Every row comes from one small tree of marks. The marks that hang from a mark follow it in brackets, in alphabetical order. Every link used is in the known rows. Which tree was each row made from?
Known rows:
rila(dobosov(mabig zivo(neno(puseni) tetin))): [-14  27  51 -19  -4 -18 -10  58   6 -16  -7 -31  51 -27 -29  10 -31  42
  37  22  10 -60 -21  -6  29  17 -20  23 -14  50 -17  33]
gevo(gireg puseni zivo(tetin(beto))): [-32 -26  32 -44 -89 -24  -1 -34   2 -42  37 -40  24   1  59  53 -87  28
 -90  40  35 -16 -28  -3  40 -13 -16  -7 -43  -1 -29  13]
puseni(repi(zivo(dobosov(mabig) neno)) tetin(beto)): [ -9  50  13   4   4 -43   0   1  -3  -3  50  19  27  -5  -5 -18 -28 -38
  42  41  37 -20 -19  22 -36 -39 -20  30  20  14 -35  -8]
repi(zivo(dobosov)): [-13  26   0  -7 -35 -29 -15  23 -24  12  35  14  34 -24   6  -6 -16  32
  14  49  -6 -36 -44  10   1 -13   1  53 -19 -25 -29  15]
tetog(rolak(beto zivo(neno))): [-17 -45  13   9 -49 -22 -75  46  -3  33  10  -7  28 -25  22  -8 -65  76
  22  18  53 -59 -38  21  23 -26 -13   2 -30   6 -31  15]
tetin(zivo(dobosov(mabig))): [  3  32   3 -15 -41 -32  -3  80 -22  -1   4  16  34 -13  17  -6   8  11
  -5   8   2 -48 -31  -1  21   1  26  35 -21 -24 -43  15]
neno(puseni(repi) zivo(dobosov tetin(beto))): [-45  16 -16 -60 -27  -2   2  75 -16 -17  69 -11  11  15   9 -25 -21  12
  -5  30  26 -21 -19  -4  15 -54 -12   6 -23  21 -36   7]
futuf(kobeti(zivo(dobosov neno(puseni) tetin))): [-62  37   3 -13 -77  -8  -1  57 -44 -10  36  -4  12 -57  -6 -42 -37  89
  46  42  20 -47 -42   3  40 -19 -36 -21 -35  25 -65  34]
repi(zivo(dobosov(mabig) tetin)): [-12  49  40 -15 -20 -30   4  21  -3  -4   4  -5  40 -20 -17  -2  -8  37
  35  43  15 -40 -38   8   9 -10  12  47 -19  -6 -24  18]
dobosov(zivo(neno(puseni(repi)) tetin)): [-48  30  -5 -11  -1  -4 -14  41 -40  -5  43  -7  10 -15  -6   7 -47  49
  15  24  -8 -43 -11   0  21 -13 -35   6 -14  43 -27   5]
zivo(dobosov(mabig) neno(puseni(repi)) tetin(beto)): [-26  57   8 -23 -11 -16   7  37 -12  -9  36   5  25  12 -10 -26 -33  12
  29  24  43 -33  -5  -3  20 -27 -15   1  -4  42 -49  15]
rila(dobosov(mabig zivo(neno(puseni) tetin(beto)))): [  1   9  60 -24  -1 -23   3  41  23 -13  16 -34  57 -13 -18   2 -43  29
  22  17  28 -51 -22  -6  31 -17 -33  15 -14  48 -20  29]
futuf(kobeti): [-37 -36  13   8 -65 -23  -3  31 -27 -12  33  -7  22 -40  40  14 -27  75
 -20   7   6 -50 -38 -23  34  -8 -17  12 -35 -34 -48  13]
futuf(kobeti(zivo(tetin))): [-49 -47  38 -13 -82 -14   9  32 -23 -17  23 -22   4 -51  21   3 -30  93
 -10  25  13 -49 -56 -11  56 -26 -18 -10 -40 -12 -64  12]
futuf(kobeti(zivo(dobosov(mabig) neno(puseni(tetin))))): [-50  38   8  -5 -66 -17   0  64  -8 -31  19  -5  28 -56   0 -33 -27  25
  46  31  23 -45 -35  18  16 -10 -24 -24 -16  18 -69  25]
neno(puseni(repi(zivo) tetin(beto))): [-41 -38  -6 -31 -10 -10 -20  20  -8 -16  81 -23  13   2  26   3 -48 -27
 -11  55  60 -15 -22  22 -13 -66 -34  26  -9   4 -33 -14]
zivo(dobosov(mabig) neno(puseni) tetin(beto)): [-22  60  32 -25 -26 -19  11  43   6  -5  23 -13  48  -4  -5 -31 -40  34
  42  26  42 -39 -13  -4  28 -24 -24   8 -18  28 -50  35]
zivo(dobosov(mabig) neno tetin(beto)): [ -6  54  53  -9 -26 -35  17  19  11   4  16   1  45  -3   0 -22 -30  36
  38  19  25 -43 -19 -10  23 -20 -15  17  -8  14 -53  25]
futuf(kobeti(zivo(neno(puseni(repi)) tetin(beto)))): [-59 -33   1 -11 -61  -9   7  30 -43 -16  69 -16  -8 -30  13 -23 -60  60
  -3  32  48 -33 -39  -6  43 -58 -52 -41 -29  34 -65   2]
gireg(gevo(puseni zivo(neno tetin(beto)))): [ -51   15   44  -12 -103  -21  -20  -42  -37  -33   28  -41   28  -10
   49   16  -82   36  -79   59   47  -32  -11   -2   44   -2  -40  -13
  -34   48  -43   15]
mabig(dobosov): [ -5   2  24 -15 -46 -27  -7  38  12 -15   5   1  32  -8  37  -5  -5  41
 -22  23  10 -48 -27 -12  29  15   1  20 -14 -26 -57  22]
tetog(rolak): [-33 -53  16 -11 -52  -6 -22  35  -9  10   9 -17  23 -23  31  18 -29  59
 -24  26   7 -53 -27  -2  39  -6  -1   6 -24 -13 -42  15]
kobeti(futuf zivo(neno(puseni) tetin(beto))): [-52 -28  25 -28 -79  -3  -2  37 -26   1  47 -34  10 -23   0 -41 -74  66
  20  24  34 -32 -63 -10  38 -65 -50 -21 -22  26 -94  26]
gireg(gevo(puseni(repi tetin(zivo(neno))))): [-58  13  -9   4 -63 -17 -41  35 -70 -22  37   1  -3 -11  49  17 -51 -19
 -51  50  50 -31  18   4   5  10 -27   9  -3  39 -61  -8]
rila(dobosov): [ -8 -44  36 -22 -46 -18 -19  44   1   0  10 -10  34 -17  24  20 -14  33
 -18  27  16 -55 -34 -23  32  17  -4  45  -8 -11 -47  19]
puseni(repi(zivo(neno)) tetin): [-43  11   1  13 -10 -26 -28   7 -36  -2  53  -4   9 -24   7   3 -45   0
  32  53  28 -24 -23  11 -30 -19 -34  38  12  10 -32 -13]
kobeti(futuf zivo(dobosov(mabig) tetin)): [-26  16  40 -30 -76 -13  13  39 -10  -9  -8   1   9 -23 -17 -23  -7  55
  26   7 -13 -48 -65  -3  32 -21  18   0 -12  -3 -88  24]
gireg(gevo): [-24 -21  28  -9 -73 -17 -20  26 -18  -6  24  -4  34 -18  49  16 -35  47
 -64  41   9 -48 -12 -17  48  16  -2  32 -24  -7 -56  13]
tetog(rolak(zivo(dobosov neno(puseni) tetin(beto)))): [-38  14   4 -33 -51  -6 -34  68  -9  29  47 -13  30 -14  -1 -45 -52  58
  60  33  68 -43  -8  22  27 -51 -27   7 -33  34 -18  36]
rolak(beto tetog zivo(dobosov neno tetin)): [  5  19  34 -11 -33 -31 -64  61   7  42  29  15  31 -12   6 -34 -45  81
  72  18  64 -66 -38  22   8 -28   4 -16 -16  11 -25  21]
neno(zivo(dobosov tetin(beto))): [-26  15  27 -48 -40 -22  13  56   8  -5  48 -13  32  -1  17 -22 -21  38
   4  24  11 -31 -37 -12  21 -48 -14  21 -25  -7 -39  15]

Which tree is each row?
[-39  18  12  12 -12 -24 -17   7 -57   9  42  -6   8 -21  -9   1 -46  46
  34  55  27 -29 -30  -3  -2 -20 -29  35  -4  21 -25  -6] -> puseni(repi(zivo(neno tetin)))
[-19  29   2 -20   8 -23  -7  31  16 -25  60   6  20   5  23 -22 -33 -18
   6  21  24 -31   1  19  -7 -33 -47  -9   7  34 -43   5] -> mabig(dobosov(zivo(neno(puseni(repi tetin(beto))))))
[-35   7 -17 -39  -7 -12 -14  26  -8  -5  85   4  14   5  15 -18 -29 -36
  13  55  47 -13 -18  32 -23 -64 -23  33  -1   8 -37  -3] -> neno(puseni(repi(zivo(dobosov)) tetin(beto)))
[-46 -43  10 -27 -42 -12 -12  -8  -1 -28  45 -13  -2  19  55  40 -47 -31
 -59  31  46 -26  -2   2   7 -35 -26   4  -5   4 -68 -12] -> gevo(puseni(repi tetin(beto)))
[-48  32  25   1 -76 -22   9  32 -40   0  29  11  10 -56  -1 -34 -29  92
  47  32   5 -49 -49  -3  37 -15 -28 -12 -24  11 -68  25] -> futuf(kobeti(zivo(dobosov neno tetin)))
[-21  56  18 -14 -11 -31  -6  29  12 -10  44 -14  55 -16  -5 -32 -45 -19
  57  50  51 -24 -22  28 -20 -41 -33  29  -4  15 -35  18] -> repi(zivo(dobosov(mabig) neno(puseni(tetin(beto)))))
[  1  16  23  -6 -10 -23 -17  60   3 -12  -1 -18  59 -31 -16  14 -31  22
  10  20  -6 -60 -26  -5  22  26 -16  22 -11  33 -18  28] -> rila(dobosov(mabig zivo(neno(puseni))))
[-28 -10   1  -8 -88 -23   8  40 -27  -6  32  21  13 -50  25 -14  -8  63
 -12  25 -15 -51 -56   0  39 -15  -3  -8 -33 -26 -70  17] -> futuf(kobeti(zivo(dobosov)))
[-33 -30  39 -40 -41 -17  10  50  10 -15  44 -42  28  -4  29   0 -39  45
 -20  22  23 -33 -40 -21  33 -51 -24  16 -32 -11 -36   6] -> neno(zivo(tetin(beto)))
[-22 -33  23 -19 -13 -24   0  -7 -22   0  62 -10   4   5  12  11 -39  23
 -13  45  42 -22 -35   1   9 -59 -20  34 -15   0 -28 -12] -> puseni(repi(zivo(tetin(beto))))
[-31 -48  21 -26 -22 -16  -5  13  11 -11  61  -2   3  15  49  17 -33 -16
 -28  19  35 -28 -12  -1   6 -46 -24  19   6  -9 -60 -15] -> puseni(repi tetin(beto))
[-28  47  -1 -20  -9 -19  -2  40   6 -16  45   8  26  10   9 -22 -31 -35
  29  23  44 -28   3  12  -9 -29 -22   2  13  32 -56   6] -> zivo(dobosov(mabig) neno(puseni(repi tetin(beto))))
[-34  64  30  -9 -36 -21  -6  31 -23  14  21   8  27 -20  -1 -22 -28  65
  56  33   7 -44 -19 -12  21   4 -20  30  -8  10 -56  30] -> zivo(dobosov neno tetin)
[-37  35  -3 -19 -44  -8 -47  90  10   5   7 -13  41 -30  -6 -29 -32  13
  74  26  55 -53   1  36  -3  -7  -2  11 -13  29 -16  28] -> tetog(rolak(zivo(dobosov(mabig) neno(puseni(tetin)))))
[-31  55  41 -14 -82 -30  -8 -17 -28  -7  47  -2  34 -12  30 -28 -47  40
 -20  49  24 -31 -18   5  33 -10 -28   5 -19  37 -40  21] -> gireg(gevo(zivo(dobosov neno tetin(beto))))
[ -8 -22  61 -30 -16 -16  -8  33   5  -2  12 -15  30 -20  -2  29 -14  52
   4  18  -9 -59 -30 -10  33   2 -12  44 -15  10 -23  21] -> rila(dobosov(zivo(tetin)))
[-19  32 -18   7   1 -17 -11  49 -24 -14  20   1  30 -16  -5  18 -37  15
 -11  11 -23 -48 -12  -1  17   5 -10  -1 -10  32 -22   2] -> dobosov(mabig zivo(neno(puseni(repi))))
[  0  32  26  21 -14 -37   0  28  -1  -2   0  -1  50 -33   3  20 -37  40
  -1   4 -39 -56 -28  -7  22  13 -11  15 -12   4 -28   8] -> dobosov(mabig zivo(neno))
[-18  38 -23 -20 -42 -24 -11  84 -39  16  64   9  33 -11  25 -44 -40  15
  17  28  36 -31 -23   5  19 -41 -31  21 -26   6 -51  24] -> tetin(beto zivo(dobosov neno(puseni)))
[-36  43  13 -13 -74 -31 -21  30 -38  -9  50  10  28  -8  51 -18 -51 -21
 -27  51  57 -27  13  14   8 -18 -37  15 -11  28 -67  18] -> gireg(gevo(puseni(tetin(beto zivo(dobosov neno)))))
[-19  60  -1  14 -31 -36 -18  19 -40  22  37  18  40 -36  -4 -24 -34  40
  44  56  -2 -35 -41   6  -8  -4 -20  47  -8  -7 -32  18] -> repi(zivo(dobosov neno))
[-46 -46  38 -27 -85  -5  -3  31 -25  -3  16 -20  -3 -28   5  -9 -35  77
   0  15  -2 -42 -69 -14  42 -37  -9   1 -20 -11 -93  14] -> kobeti(futuf zivo(tetin))
[  6 -11  73 -24  -7 -26   3  35  24 -16 -14 -20  43 -18 -14  36  -5  36
   2   9  -9 -63 -31 -11  33  13   5  37 -13  13 -17  19] -> rila(dobosov(mabig zivo(tetin)))
[-10  37   3 -20 -41 -28   3  81   6 -17   2  -3  47 -18   9  -4   2  18
  -9  15 -22 -45 -38 -10  15   6  24  23 -20 -19 -31  15] -> neno(zivo(dobosov(mabig)))
[-17  17  41 -15  -2 -18 -21  60  24 -24   3 -29  56 -29 -12  13 -31  -5
  38  21  12 -55 -14   9   2  16 -27  26   4  37 -24  24] -> rila(dobosov(mabig zivo(neno(puseni(tetin)))))
[-48  27 -28 -33 -10  -6 -29  42 -27 -10  61   8  10  -9   5 -11 -17 -21
  27  61  32 -21 -16  31 -25 -29 -11  40  -1   8 -32  -1] -> neno(puseni(repi(zivo(dobosov)) tetin))
[-34  63  -1   3  -9 -25 -13  11 -56  15  45  22   9 -18 -20 -20 -27  38
  57  56  15 -30 -25   6 -13 -15 -18  40   4  23 -29   4] -> puseni(repi(zivo(dobosov neno tetin)))
[  2 -10  65 -20 -10 -31  24  10  34 -14  14 -21  40  -2  11  26 -31  38
 -22   1  -5 -48 -30  -6  38 -38 -10  17 -28  -3 -29   7] -> dobosov(mabig zivo(tetin(beto)))
[-47  24  34  -4 -65 -19 -17   3 -35 -11  18 -34  23 -28  19   3 -51  63
   5  34  10 -39 -40  -5  27   3 -28   7 -22  16 -29  10] -> gevo(zivo(neno tetin))
[-39  35  17 -38 -40 -14   0  73 -11  -8  24 -14  27 -16   8 -15  -9  51
  19  28  -8 -38 -35 -13  20 -16   2  28 -25  -6 -34  19] -> neno(zivo(dobosov tetin))
[ 21 -23  10 -21 -45 -29 -67  67  24  33  32  25  34  -4  33 -16 -27  54
  14  12  43 -68 -46  25  11 -27  31 -14 -23 -24 -25  11] -> rolak(beto tetog zivo(dobosov))
[  2  29  50 -23 -17 -39  18   6  14  -2  25  -7  44  -5  -6  -9 -19  22
  23  41  34 -30 -38  10  10 -44   0  40 -21  -9 -27  15] -> repi(zivo(dobosov(mabig) tetin(beto)))
[-34  68 -16  -7 -31 -30 -15 -13 -53  -8  42  19  10 -16  -4  21 -70  29
   8  68  25 -15  -9   4 -13  10 -14  27  -7  28 -24  14] -> gevo(gireg puseni(repi(zivo(dobosov neno tetin))))
[-31  28  -3 -55 -17  -9  12  78   5 -32  42 -16  24  17  -3 -17 -13  -4
  -7  20  28 -25 -19  -3  18 -43   5  -3 -21  23 -30   5] -> neno(puseni(repi) zivo(dobosov(mabig) tetin(beto)))
[-37  43   4 -19 -19 -22 -16  27  -6   6  71  -9  44 -20   7 -40 -55  -7
  57  62  51 -19 -24  29 -22 -53 -49  36  -5  13 -40  20] -> repi(zivo(dobosov neno(puseni(tetin(beto)))))
[-35  13  34  -4 -74 -29  23  16 -21   2  50   9  14 -42   9 -42 -38  78
  33  28  21 -42 -50  -3  38 -49 -43 -20 -26  10 -72  22] -> futuf(kobeti(zivo(dobosov neno tetin(beto))))
[ -1  23  63   1  -5 -39  20   8  18  -3  18 -18  46 -14   0  10 -48  45
  10   3  -3 -48 -26  -7  30 -30 -29  10 -18  17 -30  11] -> dobosov(mabig zivo(neno tetin(beto)))
[-28  39 -14 -36 -39 -12  -7 102   2 -26  11 -19  51 -16   4 -11  -8  13
  -7  22  -7 -41 -33  -5  20   1  18  14 -31  -3 -31  23] -> neno(puseni zivo(dobosov(mabig)))
[ -30  -16   -4  -26  -98  -22  -22  -15  -16  -41   19  -26   27  -16
   62   63  -75   23 -102   40    1  -25  -31   -4   31   29    5   -1
  -40  -15  -28   12] -> gevo(gireg puseni zivo)
[ 19 -29  83 -30  -4 -32  17  19  42 -15   7 -23  47  -2  -4  28 -15  23
 -11   4  10 -55 -32 -10  34 -20  -9  29 -15  12 -21  17] -> rila(dobosov(mabig zivo(tetin(beto))))
[-23   3  47   1 -24 -34  -1  -5 -17  12  50 -26  36 -20   4 -11 -65  54
  33  51  44 -28 -42  -1  11 -50 -49  36 -20   6 -32  10] -> repi(zivo(neno tetin(beto)))
[-53  58   0 -22 -35  -7 -26  60  -9  -1  39  -3  34 -21  15 -29 -38  14
  57  41  24 -35  -5   8   0  -4 -33  23  -1  18 -60  27] -> zivo(dobosov neno(puseni(tetin)))
